(in the rows, 128 means zero)
Known rows, with every way that one mark hangs from another
(mulob (pavugad dusi)): [144 121 166 134 151  80 102 132 119 132 113 115 103 151 122 133 116 129
 147  94 127 115]
(dedum (pavugad dusi mulob) (teba (kemop kesez))): [132 149 125 167  90  66 154 126 101 103  70  81  79 145 141 171 179 132
 163 150 141  98]
(dedum (pavugad mulob) teba): [105 182 109 188  60 126 145 151  91  95 116 103 111 105 152 175 156 113
 145 124 103 103]
(dedum pavugad (teba kemop)): [123 182 145 191  89 129 143 162 127 143 122 111 107 146 111 165 140  98
 128 139 143  86]
(teba (kemop (pavugad dusi))): [147  95 145 126 155 125 124 136 138 136 127 106 104 141  98 153 141 144
 127 141 135 123]
(pavugad dedum dusi mulob): [124 123  76 138 124  77 151  89  99  56  64 104 109 145 170 140 164 160
 162  89  96 142]
(pavugad (dedum (teba kemop)) dusi mulob): [130 144  79 175 106  66 168 101 123  57  51 104  82 180 156 160 169 131
 144 105 102 112]
(kesez (kemop (pavugad dedum dusi) teba)): [154 118  88 121  96 144 112 112 141  88 189 116 126  84 103 139 138 163
 196  84 107 164]
(kemop kesez (pavugad dedum mulob) teba): [120 134  69 125 100 160 122 114 126  81 154  77 110  34 157 142 127 152
 187 157 120 219]
(mulob (pavugad dedum dusi kemop)): [151 135 136 153 154  58 111 106 119 116  95 118 115 197 107 118 123 137
 167  74 114 158]
(dedum kesez teba): [121 143 136 164  93  89 121 154 124 130 105 132 116 145 119 177 124 128
 146 142 129 106]
(dedum kesez): [117 121 142 129 128  94 119 148 117 142  91 132 138 140 123 158 124 150
 141 136 147 131]
(kesez (kemop (pavugad dedum dusi mulob) teba)): [136 117  60 123  86 141 130 105 124  53 153 105 128  72 133 155 158 169
 188  76  91 175]
(pado bofe mulob): [127 176 172 169 127 110 132  88 150 103 118 145 130 114 164 120 111 108
 156 146 107 125]
(dedum pavugad): [120 164 145 154 101 136 124 152 104 144 136 114 132 111 126 144 134 128
 144 122 142 120]
(pavugad dusi kemop mulob): [127  85  88 128 138  63 145  97 106  85  70 112 129 186 128 148 168 147
 145  98  97 141]
(pavugad dedum mulob): [112 150  79 140 112 118 153 105 105  72  82 114 125 119 172 128 151 144
 137 106 107 162]
(teba kemop): [128 124 135 129 146 124 148 130 145 140 101 124 126 157 119 131 134 116
 105 138 155 121]
(dusi (pavugad (dedum kesez teba) kemop mulob)): [123 144  76 170  69  78 121 138 112  81  73 118 112 177 108 161 153 172
 160 103 107 163]
(kesez (kemop (pavugad dusi))): [165 105 142 106 118 138 108 121 119 120 171 137 129 113  85 136 159 167
 143 101 111 123]
(kesez (kemop pavugad teba)): [141 125 110 114  94 191 107 144 150 125 219 128 148  54  91 139 121 137
 154 119 123 160]
(dedum pavugad teba): [121 184 137 190  69 131 123 158 109 130 149 116 109 117 124 162 135 110
 151 130 120  94]
(pado bofe): [130 161 145 160  95 121 136  90 144 123 114 144 118 142 134 111 107 117
 153 126 121 123]
(mulob (pavugad dedum dusi (kemop kesez teba))): [152 120 113 133 142  58 100  97 143 117 126  89 103 155 109 118 107 137
 217 103 137 199]

Rows
[137 122 136 127 139 107  98 130 154 153 156 101 123 124  98 120  93 109
 177 139 153 193]	(mulob (pavugad (kemop kesez teba)))
[122 105  81 137 101  70 133 115 104  99 108  71 123 127 129 167 159 148
 216 122 133 171]	(dedum (pavugad dusi (kemop kesez teba) mulob))
[162 143 115 153 119  59 145  93 137 102  83 106  69 179 125 132 153 137
 169 147 136 121]	(pavugad (dedum (teba (kemop kesez))) dusi)
[134 103  95 116 125 110 119 114 154 136 154 105 134 129 103 126 119 124
 182 154 144 187]	(pavugad (kemop kesez teba))
[135 127  74 126 119 108 127  95 150 114 140 102 129 132 116 113 120 134
 199 139 140 211]	(pavugad dedum (kemop kesez teba))
[126 148 154 183  96  51 134 168 113 141  66 105  98 184 105 208 148 134
 166 127 158  73]	(dedum kesez (pavugad dusi) (teba kemop))
[129 194 217 180 140 104 109 104 150 121 120 141 120 112 157 116  86  96
 152 134 114 130]	(pado bofe (mulob pavugad))
[134 154  62 170  68 111 125 120 121  65 110 114 102 165 114 129 157 151
 147  96  86 158]	(dusi (pavugad (dedum teba) kemop mulob))
[125 132  99 176  88  83 121 134  93  69  83 102  90 119 142 202 153 170
 179 124  88 139]	(kemop (pavugad (dedum kesez teba) dusi mulob))
[119 124  83 132 102  82 119 132 105  93  60 115 135 172 111 144 153 190
 154  94 129 190]	(dusi (pavugad (dedum kesez) kemop mulob))
[130  81  85 108 119 122 114 119 125  87 150  71  99  56 141 164 138 159
 195 154 117 176]	(kemop kesez (pavugad dusi mulob) teba)
[131 135 118 126 102 104 100 149 119 120 102 123 117 140 110 135 124 185
 161 107 154 159]	(dusi (pavugad (dedum kesez)))
[170 153 115 156  75 127 115 112 120  87 170 138 100 118  96 142 161 157
 167  94  84 119]	(kesez (kemop (pavugad (dedum teba) dusi)))
[131 130  69 131 104 114 126 113 116  80  96 111 127 160 119 111 156 170
 140  88 108 187]	(dusi (pavugad dedum kemop mulob))
[109 120  97 133  67  76 134 147  95  92  95 104 151 103 129 200 167 170
 201  74 143 128]	(dedum (kesez (kemop teba)) (pavugad dusi mulob))
[119 210 209 192 131  66 107 107 137 114  71 142 126 128 167 135  84 123
 183 127 129 157]	(pado bofe (mulob (pavugad (dedum kesez))))
[137 196 143 189 102 111 111 135 128 113 134 124  90 132 133 129 103 102
 147 106 107 130]	(mulob (pavugad (dedum teba)))
[153 141 151 147 115 150 121 141 145 149 157 108  84 107  98 144 133 118
 127 202 141 132]	(dedum (teba (kemop kesez pavugad)))
[113 180 129 171  38 102 139 159  80 107  94 133 144 114 124 191 179 149
 152 104 125  99]	(dedum (kesez kemop) (pavugad mulob) teba)
